In the rows, zero is written as 128.
Known rows, with every step that occurs:
lemo litu bano revil: [142  95 107 118 115  95 159 116 140  88 125 141 114  67 172 141 166 146
 149 181 133 124 115]
revil benu rifop lemo: [128  58 133  66 120 104 152 116  95 129 121 162 112 100 140 146 158 115
 103 169 143 137 109]
lemo litu benu pumibo: [142  86 130  98 103 145 139 127 143 117 102 143 146  64 149 185 168 104
 101 196 154  94 132]
litu bano: [138 101 109 112 105 103 166 133 110 120 129 124 104 130 164 150 142 115
 131 147 110 138 102]
litu bano revil: [128 106 115 101 102  85 164 115 121 110 116 117 102  98 173 147 150 125
 154 160 111 152 108]
rifop lemo litu benu bano revil: [166  58 152  90 106  85 135 119 127 113 130 177 109  36 127 179 219 144
 131 169 177 108 118]
bano revil benu: [126  90 137  81  99 106 127  79 157 125 102 123 125  82 156 159 139 119
 135 198 117 149 108]
revil benu: [135  87 134  92  96 119 129 100 143 132 117 127 128 117 152 162 134 109
 110 186 116 135 103]
benu rifop lemo litu bano: [146  61 102 110 139  93 179 156  78  95 149 180  97  84 153 130 186 139
 123 151 159 116 119]
rifop lemo litu benu bano: [175  48 148 100 107  99 138 137 115 122 147 185 113  66 118 189 212 132
 110 156 176  96 115]
naviloz benu: [115 118 104  88 122 141 126 115 120 103 109 147 155 124 122 154 102 114
 144 161 117 144  85]
rifop lemo litu bano revil: [148  74 124 103 121  64 191 127 125  97 122 170  98  69 170 143 196 136
 165 169 146 128 116]
revil benu litu: [133  83 123  81  94 126 134 130 131 139 119 110 133 113 161 185 129  99
  98 189 147 147 102]
litu benu pumibo: [131 102 135  81  93 135 143 125 125 140  92 120 136  97 156 192 153  86
 108 178 125 122 122]
genu benu: [152 105  99  95 104 111 152 105 107 145  99 139 148 118 129 152 132 109
 115 159 118 132 114]
rifop lemo litu benu: [158  71 140  94 138  98 154 125 141 129 124 184 117  74 160 174 190 111
 123 178 158  97 110]
bano revil: [120 112 111  98 110 107 137 107 135 120 103 128 128  85 149 152 138 145
 139 164 129 147 107]
benu lemo litu bano revil: [118  87 129 134  81  85 167 127 119  98 129 141 116  54 159 158 164 131
 157 187 167 137 108]
genu revil benu rifop: [117  58 114  84 133 109 101 122 120 145 126 154 105 101 157 145 133 137
  77 186 169 131 132]
bano revil benu lemo litu: [114  69 154 111  77 103 128  91 154 109 112 150 143  36 144 170 152 125
 139 227 169 136 108]
benu bano: [147  89 116 113  83 123 122 130 100 125 142 132 127 112 103 166 150 149
  98 132 147 134 108]
lemo litu benu: [152  88 125 110 138 128 122 120 156 116 127 156 131  69 162 173 163 126
 107 187 147  93 106]

Rows:
[137  66 100 102 147 112 153 147  90 105 135 193 127  69 127 137 175 155
 100 152 179 109 117]
benu rifop lemo litu
[109  87 105  66 143 125 148 132  68  99 114 186 135 105 107 141 127 122
 139 138 143 145  92]
naviloz benu rifop lemo
[144  82 124  86  85 108 164 138 114 128 131 103 105 131 188 179 136  81
 113 182 126 153 105]
revil benu litu bano
[126  75 123  80 108 101 146  96 103 100 126 121  93  82 170 135 152 120
 134 186 109 151 117]
litu bano revil benu rifop
[117  89 119 136  94 118 139 134 123 115 129 158 149  68 127 167 144 134
 114 184 184 118 102]
benu lemo litu
[124  43 151 120  90  77 136 134 145 127 140 160  95  86 181 161 158 110
 116 221 192 125 126]
genu revil benu lemo litu bano
[147  88 143  90  89 106 112 108 122 124 121 125 117  63 131 186 177 134
 121 158 138 130 107]
litu benu bano revil
[154  51 150  88 102  66 179  99 144 100 121 164  94  71 179 151 197 115
 166 206 132 130 120]
rifop lemo litu bano revil benu
[149  68 144 102  65 127 114 105 121 124 137 125 124 114 110 172 153 126
  98 167 133 136 111]
revil benu bano
[111  79 162  97  55  74 166  93 118 121 114 113 100  84 172 174 148  90
 161 199 124 168 102]
litu bano revil benu lemo
[162 102  90  83  93  99 191 145  79 142 111 110 124 127 167 167 138  86
 121 157 132 148 113]
genu benu litu bano
[134  95 120 105  80 111 119 110 111 116 121 125 127  77 109 164 157 162
 125 144 146 142 107]
benu bano revil
[102  82 160  94  66  93 134  85 133 134 101 122 130  68 145 176 139 106
 141 207 147 164 104]
bano revil benu lemo
[150  91 103 132 114 113 160 135 128  98 143 147 115 100 164 144 158 132
 125 172 136 112 108]
lemo litu bano
[119  61 141  57 120  87 149  98 103 122 109 159 107  66 144 146 167 130
 133 181 141 146 116]
bano revil benu rifop lemo
[141  49 141  96  82  98  91 120 133 149 143 144 104 113 128 169 152 141
  84 178 174 131 131]
genu revil benu bano
[127 113  94  81 108 129 162 151  92 100 121 124 128 136 156 171 103  88
 152 154 128 161  83]
naviloz benu litu bano
[128  82 125 141  83  99 165 143 107 108 143 147 119  85 154 162 156 115
 130 173 165 125 103]
benu lemo litu bano
[114 119  96  75 114 146 133 143 106 110 111 134 157 121 128 176  96 104
 133 161 148 155  81]
naviloz benu litu
[161  76 138 110 101 115 105 111 140 104 135 147 126  33 126 179 194 156
 120 177 166 108 119]
lemo litu benu bano revil
[113  80 121  72 113 121 117  90 119 111 114 128 117  65 146 145 140 137
 116 188 128 145 114]
bano revil benu rifop
[135  75 128  71 148 101 147 136  84 140 122 169 107  83 152 163 175 112
 109 145 149 121 106]
litu benu rifop lemo
[103 111 114  79  89 157 144 124 113 102  82 136 165 115 105 168 107  93
 141 168 122 145 109]
naviloz benu pumibo
[134  61 118 101 117 110 143 103 123  80 138 141 105  53 169 130 167 140
 128 202 138 128 121]
lemo litu bano revil benu rifop
[122  79 108  86 139 104 158 144  76 127 124 166 112 101 129 140 158 137
 107 137 154 132 107]
benu rifop lemo
[147  70 134 106 100  96 147  93 160  91 126 133 111  72 177 148 168 121
 149 213 124 127 118]
lemo litu bano revil benu
